Known rows, with every step that occurs
t f: [ -7  -1 -20  -5  -3  21   6  18  17  17  -3  17  10  11   1  -5   4   2
   8   3   3   0   5 -16   3 -21  -1  -5]
c f s u: [  8 -14 -18  14  -6  -4  16   1  15 -13  -8  12  12  14   5   1   1 -17
  -1   6   7   8  11 -15   4 -10  13 -11]
k n: [ -3   3  -6  -2  -8  11  -7  19  -6   6  -4   9   6   1   9  -7   1  15
  -1   2  -1  -2   3  -6  -1 -16  -8   0]
f t u y j k: [-11  -5  -7  -5  -3   0  -7   1  13  -2 -11   3   3  -3   9  11   7  -9
  -8   2   3   1   6 -15 -12   8  24  -3]
j k n y: [  2  -5  -1 -10  -1   5 -10  13  -7  17  -6  -4  16   2   1 -14  -8  12
  -3   7  -7  -1  15  -2  -6  -2 -10  13]
s u y: [ -4  -4  -3  -1 -10  -1   0  -2  14  -5   1  19   6   4  14   9  -6  -7
   3  -2   5  -3  14  -1  11  -5  15 -19]
s n: [ -4   8 -12  -5 -10  12  -1  20  -4   5  -4  -7  14   1   4  -2   2   7
  15  -4   5   2   1  -1   9 -20 -13  -1]
n y u: [ -2 -19 -10  -2  -5   7  11  14  -3  11 -14  12   8  12  -2   3 -15  -1
  -3  14   3  -9  11 -13  13  -4   3   5]
j y: [  0  -4  -5  -7  -5   9   9   5   3  12  -7   8   5   5  -2   1 -11  -2
   2  -5  -3   1   0  -3  -3  -1  -3  -8]
j k n: [ -2  -3  -3  -6  -4   4 -14  23  -8  13  -4   2  10   4   8 -11   3  18
   0   2  -2   2   4  -1  -8  -9  -8   6]
t u y j k: [-11  -6  -8 -10  -2   5   8   8   3  -2  -6   6   8  10  11   7  -5 -10
  -5   2   8  -5   9  -9 -10   1  18  -8]
u y j k n: [-11   0  -4  -9  -6   5   1   6 -12  -3   6   6   4   3  13 -12   0  12
  -1  -3   3   6  -5  -9  -8  -5  -1   4]
t f s u y: [ -5 -10 -18   6 -12   5  16 -10  20  -2   9  24  13  14   8  -5   6 -17
   8  -4  13   8  16 -17   9  -6  17 -15]
t f s u y n: [ -8  -5 -26   5 -19   8  21  -4  14  -6   5  19  10  13   2   2   7 -15
   9  -2  12  19   9 -15  10  -9  11 -16]
y j k n s: [-11  -5  -5   2   4   0  -7  14 -22  -2 -10  -4   9   9   6  -2  -3  13
   4  -1  -6   6  -6  10  -5  -3  -1  10]
s n k: [  0  -2  -8 -11 -10   9  -6  20   4   3 -14  -2   4  -1   9 -10  15  11
   6  -5   8   6  -3   1   5 -10 -12  -1]
c f t u y: [ -5   0 -11   8  -7   6   8  -7  43   4  -5   2   0 -10   7  -2   9 -10
 -14   2   6  -4  11 -32   4  -1  25 -13]
u y j k: [-10  -4  -8 -13  -1   7   5   2  -6  -5   1  10   8   8   9  -1  -5  -2
   2   0   1   8  -5  -4  -3  -2   6  -4]
u y n: [-11   6 -14  -7 -12  16  10   6   0  -4  -1  11   4   0   3   3  -2   2
   0   0  -3  14  -3  -3  12 -10   0 -13]
y n: [ -7   4 -18  -7  -9  16   3  23  -7  -2 -14   8   8   4  -1  11  -3   4
   1   7  -5  11  -3   0   5 -17  -6  -7]
t f s n: [ -5   1 -27   2 -11  16  16  11   2   9   3  -3  20  11  -3 -16  14  -5
  21  -6  15  13   4 -16   7 -21 -12   2]
t f s u: [  1 -13 -22   7  -9   4   9   7  14   2  -4  21  16  19   3   4   7 -15
   9   2  10   5  16 -13   1 -13  10 -10]
n s: [ -7  -5  -8   4   4   7  -5   8  -2   2 -11   4  13   8   2   5  -7   1
   6  -1  -9   4   4  14  14  -5   5  -5]
j y n: [ -4   2 -13  -7 -12  13  16  13  -4   7 -11   3   3   3  -8   9 -10   1
   1  -2  -5  13  -6  -2  -3  -5  -8  -7]
u y j: [-12   0 -13  -8  -4  13  11  -2  -5 -12   1  17   3   5  10   2  -6  -5
   1   0   1   3  -6  -9   4  -9   6 -10]
f t u: [ -4  -2 -10   1  -5   6 -14  13  21   7 -22   5   5  -5   4  15   8  -5
 -10   6  -1  -8  14 -13  -4  -3  16  -7]
f s n k j: [  3  -8 -13  -3 -12   0   5   3 -11   4  -7  -1   6   3  12 -27  23   9
   8  -9  11  17   1  -7  -2   2 -16  13]
y j k: [ -5  -7 -13 -12   3   7  -1  20 -13  -3 -12   8  11  13   4   8  -4   0
   2   6  -3   5  -5  -1 -10  -8   0   3]

Rows
[  0   0  -4  -5  -4  13  -3   9  -4  10  -6   2  12  -2   1 -11  -9  10
  -4   7  -4  -6  15  -7   1 -10  -9   7]
k n y
[ -1   4 -10  -9  -6  13   4  10  -3  10  -6 -15  20  -1  -3  -6  -9   1
  12   1   2  -2  13  -1  11 -13 -14   7]
s n y
[ -8  -9  -2   8   0 -13 -11  14 -15 -10 -10   0  10  12  10  11  -6   7
   4  -1  -1   0   4  14  -6  -2   9   5]
y j k n s u
[ -5 -11 -15   4 -10  -4  15 -13  -7 -27   0  21   8  14  12  11  -3 -22
   3  -1   9   8   6  -8   4  -2  18 -14]
f s u y j
[ -8  -2  -6  -4  -6  10   6   4  17   6  -3  12   6   3  12   2  -3  -8
  -6   0   6 -10  18 -10   5  -4  16 -18]
t u y
[ -2  -5 -14 -12 -10  15  -2  22   2  -3 -23  13  -3   3   3   4  10   9
  -8   6  -3  16  -5   2   0  -6  -5  -6]
y n k
[  0  -1  -8  -9 -11   4  -2  13  -2  13  -8  -2   0  -4  14 -22  18  19
   6  -8   9   6   0  -6  -3  -5 -19  12]
s n k j
[-16  -3  -1   1   1   0   0  -2 -15  -5   4  -3   7   4  11 -11  -3  11
   3  -7  -1   9  -5   9   1   3   5   5]
u y j k n s
[ -1 -12  -7   6 -11  -5   6 -11   5 -13   2  20  12  10  12   4  -1 -17
   2  -2   7   8  14  -3  10   1  16 -17]
f s u y
[ -3  -4 -14 -10 -10  10   2  15  -4   7 -18  13  -5   1   9  -8  14  17
  -6   2  -3  15  -4  -5  -7  -1 -13   7]
y n k j
[ -7  -3 -10 -14 -14  15   5   6   8  -7 -10  16  -5  -2   8  -4  10   7
  -8  -1   1  18  -6  -1   7   1   1 -13]
u y n k
[-14   0 -12   0  -7   7   0  -4  16  -9 -11  10  -1  -6   9  15   4 -12
 -10   1   4  -5   5 -22  -5   1  24  -9]
f t u y j
[ -8  -4   0  -3 -10  -7  -4   5  -6  -9   4  11   4   5  18   2  -2   5
   0  -2   7   0   6  -5  -9  -4   9  -2]
s u y j k n
[  7  -4 -22   5  -5   9  27  -3   4   0  -3 -19  24   4  -8 -22  -1 -12
   8   3   9  11  10 -18  12 -11 -10   7]
c f s n y
[-10  -1 -10   5  -5   2  17  -2 -13  15  -8  -6   3   2  -4  -2  -9   9
   5 -11 -10  16  -3   8   1   9 -10   6]
k j y n s
[-17   3 -11   3  -6  12   9  -1  -3  -6  -3   3   7   2   0   4  -5   2
   4  -5  -7  17  -3  13  22  -1   5 -11]
u y n s
[ -8  -8   8   8  -5 -15 -13  -2   2   3   5   0   9   3  14  -5  -3  10
   4  -9   1   3  14  15   9   7  13  -4]
j k n s u y
[ -4 -10  -4  10   1  -6  -8   7   4  -4 -14   9  12  11   6  18  -8  -4
   6  -1  -3  -2  14  19  14  -3  15 -11]
n s u
[-12   1 -15   3  -2  12   2  15 -10  -4 -16   0  10   7  -4  13  -5   3
   5   1 -11  16  -3  15  15  -8   0  -4]
y n s
[  1 -10  -7 -10  -4   5  -4   7   4  12 -13  19  -4   2  16 -15  12  15
  -7  -1  -1   4   2  -8  -8   2  -7   6]
n k j
[-10  -3   4  13  -8  -8  -6  -7   5  -4   5   7   5   0  16  -2  -5   7
   3  -9   2  -2  13  10  16  -1  14 -11]
k n s u y
[ -5  -6  -7   8  -9  -5  10   3  -1  -3 -15  -1   5   8  -6  23 -15  -5
   6  -7  -5  10   4  18   7   5   8 -11]
j y n s u
[  2 -26  -3  -4 -12  -6  16   5   0  21 -12  19 -15   8   9 -13   5  14
  -7  -5  11   0  -3 -18  -8  16  -3  10]
n k j y u
[-12   4 -13  -5 -12  15  14  11  10  -1  -8   8   5   1   5  10  -2  -6
  -7   3   5   1  12  -7   5  -7  11 -17]
t u y n
[ -1   1 -17   1 -11   7   7  10 -14  -4  -4  -8  19   6   1  -7   7  -5
  16  -5   7  13   2  -2   8 -14 -11   0]
f s n
[ -8   2  -9  -2 -17   4   6   6   7 -10  -3  15   4   3   9  16  -5  -5
   2   0   3   9   8   1  12  -9  10 -18]
s u y n
[-9  0 -3  8 -1  5 -9 10 -9  4 -7  0  9  3  6 -6 -1 14  3 -3 -7  1  4 10
  9 -8 -2  1]
k n s
[-11  -1  -3  -7  -7   4   4  11  -2  -1  -1   4   5   4  15  -5   0   2
  -7   0  10  -8  10 -14 -15  -2  11  -2]
t u y j k n
[ -1  -8 -18  -8  -2   3  13   4 -26  -6  -8 -20  27  11  -7  -8  -4 -11
  13   3   5  14   5  -2  -5  -2 -12  16]
f s n y j k
[-17   1 -11   5  -6   9  12   3   6  -3 -11  -2   9   3   2  12  -6  -6
  -3  -3   0   5  12   8  15   1  17 -16]
t u y n s
